Known rows, with every step that occurs:
ziruv-defa-kera-salo-kuraz: [ 1.08 -3.49  0.34  2.05 -0.48  0.92 -4.52 -1.44 -1.84  1.38 -4.80 -0.19
 -0.64  1.31  1.39 -0.49  0.79  0.97  1.74]
defa-kuraz-duro-lasik: [-0.10 -1.97  3.20  0.74  1.43 -0.98 -4.39 -1.42  1.82 -4.44 -3.81  4.17
  4.49  2.21  5.13 -4.14 -0.71  1.30  0.67]
setib-kera-salo-kuraz-dudab-lasik-defa: [ 1.88 -3.04 -0.18 -3.46  2.55  6.07 -5.10 -0.52  0.10  1.38  0.02 -0.45
  1.43 -2.35 -0.59  1.22  0.30  0.20  0.69]
defa-kera: [-1.58 -5.12  3.58  1.25  1.65 -0.37 -4.78 -2.11  2.31 -0.50 -5.02  4.82
  3.25  3.69  3.85 -3.84 -0.63  3.21  1.66]
duro-ziruv-defa-kuraz-dudab-lasik: [ 0.25 -4.47  2.81 -1.14  0.47  0.37 -3.67 -3.63 -1.07 -0.42 -3.64  2.97
  3.78  4.01  6.85 -1.04 -0.27  1.60  1.99]
ziruv-defa: [-1.40 -5.58  4.32  1.23 -0.02 -1.03 -2.56 -1.82  2.39 -1.53 -6.63  2.96
 -1.41  4.86  3.83 -2.75  1.13  4.56 -0.59]
dudab-kuraz: [-2.29 -3.89  4.88  0.56  3.63 -0.53 -2.19 -1.02  2.58 -0.11 -5.20  4.53
  2.33  3.10  5.30 -2.76  1.07  4.39 -1.58]
duro-ziruv-defa: [-1.87 -6.30  3.50  2.67 -1.22 -0.49 -4.87 -2.49  1.25 -0.52 -6.22  3.82
  0.21  4.05  6.63 -2.26  0.51  4.49  1.93]
lasik-defa-kuraz: [-4.85 -2.55  2.58  0.77  2.02 -0.88 -4.33 -1.91  1.98 -2.32 -5.02  4.48
  2.10  4.71  5.77 -2.28  1.79  4.60 -2.25]
dudab-lasik-defa-kuraz-duro-ziruv: [-4.83 -2.55  1.28  0.27  1.90  2.35 -5.93 -1.69  0.34 -2.67 -1.24  4.54
  5.14  2.26  6.62 -0.26  0.21  1.77  2.84]
ziruv-defa-kuraz: [-2.01 -3.17  3.77  1.84  0.40 -2.99 -2.45 -2.44  0.86 -1.40 -6.96  2.67
  0.24  5.52  6.16 -2.19  1.35  3.86 -1.60]
lasik-defa-kera: [-3.70 -5.90  1.48  0.85  0.85  1.39 -6.01 -2.25  2.31 -1.94 -4.09  4.83
  2.66  3.80  3.47 -2.68  0.50  4.26  1.49]
setib-kera-salo: [-1.28 -2.23  3.23  1.68  2.42  1.55 -5.59 -0.21  2.17  1.43 -4.11  1.51
  0.87  1.58  2.92 -1.04 -0.13  3.19  0.28]
duro-lasik-defa-ziruv: [-2.90 -5.77  0.54  2.39 -0.14  2.44 -7.07 -2.72  1.76 -4.71 -3.00  5.45
  3.63  2.85  4.76 -2.90  0.09  4.28  2.20]
ziruv-defa-kera-setib: [-0.98 -3.20  0.81  4.44 -0.95  0.60 -5.39 -4.41  0.99  0.10 -5.21  1.30
  0.82  4.89  4.20 -1.52  0.22  3.35  1.25]
salo-kuraz-duro-ziruv-defa-kera-setib: [ 2.18 -2.89 -0.46  4.53 -3.27  1.94 -6.93 -3.30 -0.86  0.82 -2.41 -0.01
  1.97  0.33  6.01 -0.36 -0.68 -0.32  5.26]
salo-kuraz: [ 0.39 -3.68  4.05 -0.08  2.02 -0.86 -2.63 -0.90  2.37  0.37 -5.36  3.32
  0.44  0.75  2.99 -3.53  0.73  2.59 -1.58]
lasik-defa-kera-salo: [-4.48 -3.62  0.35  1.37  1.32  3.19 -7.04 -1.37  0.56 -0.78 -3.14  3.01
  1.99  3.64  1.82 -1.10  0.90  3.56  1.46]
kera-salo-kuraz: [-0.29 -1.34  2.93  0.32  2.47  0.98 -3.68  0.04  0.63  1.53 -4.28  1.50
 -0.14  0.63  1.40 -1.89  1.12  1.93 -1.60]

Rows:
[ 3.69 -3.53 -1.17  1.82 -1.94  2.67 -5.80 -1.07 -1.95 -2.07 -2.68 -0.46
  1.03 -1.19  0.41 -1.19 -0.65 -1.38  4.56]
ziruv-defa-kera-salo-kuraz-duro-lasik
[-0.95 -2.67 -0.12  0.01 -0.06  4.04 -6.33  0.38 -0.22 -1.13 -0.77  0.95
  1.50 -0.13  0.77 -0.38  0.72  0.12  2.94]
lasik-defa-kera-salo-kuraz-duro
[ 1.29 -4.13  0.28 -2.49  0.18  4.20 -5.82 -1.14 -0.53  0.22 -1.24  1.12
  2.02  0.76  0.67 -1.29  0.68  0.60  1.34]
lasik-defa-kera-salo-kuraz-dudab
[ 1.53 -5.90  0.15 -3.91  1.75  4.05 -4.23 -2.51  0.25 -0.61 -0.90  2.76
  3.85 -0.13  0.35 -1.55 -0.17  0.28  2.07]
salo-kuraz-dudab-lasik-defa-kera
[ 0.81 -4.97  4.00 -0.06 -1.48 -1.32 -4.24 -3.21 -0.11 -0.75 -4.94  3.13
  2.58  5.11  8.59 -2.36  0.14  2.65  1.30]
duro-ziruv-defa-kuraz-dudab
[-2.34 -3.86  2.96  3.38 -0.67 -2.41 -4.75 -2.99 -0.24 -0.44 -6.58  3.48
  1.90  4.76  9.01 -1.74  0.70  3.70  1.00]
duro-ziruv-defa-kuraz
[ 2.96 -2.89  1.16 -3.25  3.04  3.98 -4.02 -1.48 -1.49  1.96 -0.86  1.00
  3.98 -0.39 -0.79 -1.10 -0.94 -1.36  2.26]
defa-kera-salo-kuraz-dudab-lasik
[-2.02 -6.19  2.62 -2.80  1.27  4.50 -4.61 -2.45  1.41 -2.80  0.03  4.54
  3.98  4.04  3.40 -1.30 -0.13  2.75  2.32]
kuraz-dudab-lasik-defa-ziruv
[-4.37 -3.09  2.54  1.31 -0.16  0.66 -6.55 -1.23  1.32 -2.98 -2.51  4.67
  4.00  3.44  8.37 -1.65  0.61  2.87  2.17]
lasik-defa-kuraz-duro-ziruv
[ 2.85 -2.24 -0.18  0.92  0.45  2.95 -6.42 -0.46 -0.82 -1.56 -1.75  1.26
  3.63 -2.11  0.47 -2.45 -1.27 -1.55  3.95]
defa-kera-salo-kuraz-duro-lasik
[-1.95 -3.33 -1.43  1.25  1.26  5.04 -7.32 -0.76 -0.64 -3.32 -0.77  2.60
  4.83  0.41  2.29 -0.57  0.15  1.21  3.87]
dudab-kuraz-duro-lasik-defa-kera-salo
[-1.77 -1.88  1.81  3.57  1.35  0.89 -6.07 -3.76  2.15  0.63 -4.22  3.07
  3.54  3.99  4.28 -2.75 -0.56  3.10  0.77]
defa-kera-setib
[-3.19 -2.87  0.38  1.39  1.65 -0.11 -5.65 -2.80  1.45 -4.20 -5.09  4.88
  3.58  2.82  4.96 -3.20  0.99  3.87 -1.41]
duro-lasik-defa-kuraz
[ 0.20 -2.85  0.74 -4.32  2.82  5.56 -3.67 -0.66 -0.27  0.05 -0.51  0.98
  1.09 -0.15 -1.14 -0.10  1.30  0.72 -0.79]
kera-salo-kuraz-dudab-lasik-defa
[-5.33 -2.16  1.33 -0.21  4.03  0.87 -3.74 -2.32  1.05 -2.01 -3.64  4.27
  3.31  3.66  3.93 -0.94  1.34  3.63 -1.64]
dudab-lasik-defa-kuraz
[ 3.72 -4.18  0.18 -2.41  0.66  3.77 -3.50 -2.09 -2.69  1.37 -1.89 -0.76
  1.34  0.53 -0.77  0.18 -0.25 -1.12  2.73]
ziruv-defa-kera-salo-kuraz-dudab-lasik
[-4.50 -1.86  2.12 -1.17  2.98  1.84 -3.69 -1.02  1.45 -3.71 -1.54  3.70
  3.44  3.03  3.74 -0.79  0.79  1.91  0.25]
dudab-lasik-defa-kuraz-duro
[-1.79 -5.13  1.66 -0.20  0.13  2.76 -5.76 -0.97  3.42 -5.94 -2.72  4.56
  2.17  1.50  2.45 -3.52  0.23  3.03  1.52]
kuraz-duro-lasik-defa
[-0.10 -2.55 -1.07  1.40 -1.02  5.02 -7.50 -0.11 -0.81 -3.85  0.43  1.63
  2.43 -1.03  2.09 -0.68  0.23  0.09  3.59]
kera-salo-kuraz-duro-lasik-defa-ziruv
[ 3.22 -4.82 -0.59 -0.98 -0.47  4.32 -5.65 -2.80 -3.74  2.47 -1.45  0.02
  3.00 -0.25  2.14  0.65 -0.85 -1.28  5.32]
duro-ziruv-defa-kera-salo-kuraz-dudab-lasik
[-1.11 -2.91  4.39  0.96 -0.66 -2.05 -2.42 -1.14  1.21 -3.18 -4.81  2.05
  0.33  4.97  5.96 -1.96  0.77  2.31  0.23]
ziruv-defa-kuraz-duro
[-2.04 -5.56  1.21  1.42 -1.27  3.35 -7.04 -1.41  2.15 -6.32 -0.89  4.84
  3.76  2.26  4.50 -2.74 -0.49  2.55  4.05]
kuraz-duro-lasik-defa-ziruv
[ 1.94 -3.21  1.09  1.10 -1.59  1.98 -4.47 -0.12 -1.40 -0.28 -2.63 -0.88
 -0.49  0.63  1.22 -0.28  0.25 -0.62  3.57]
ziruv-defa-kera-salo-kuraz-duro
[ 2.22 -2.11  2.82 -4.13  3.63  3.74 -2.51 -0.68 -0.27  1.51 -1.41  0.97
  1.80 -0.15 -0.72 -1.28  0.16 -0.25 -0.62]
kera-salo-kuraz-dudab-lasik
[-1.76 -4.70  1.33  0.11  1.49  2.84 -4.74 -0.77  2.37 -4.98 -2.36  4.34
  3.26  0.74  3.83 -2.32  0.78  3.02  1.04]
dudab-kuraz-duro-lasik-defa
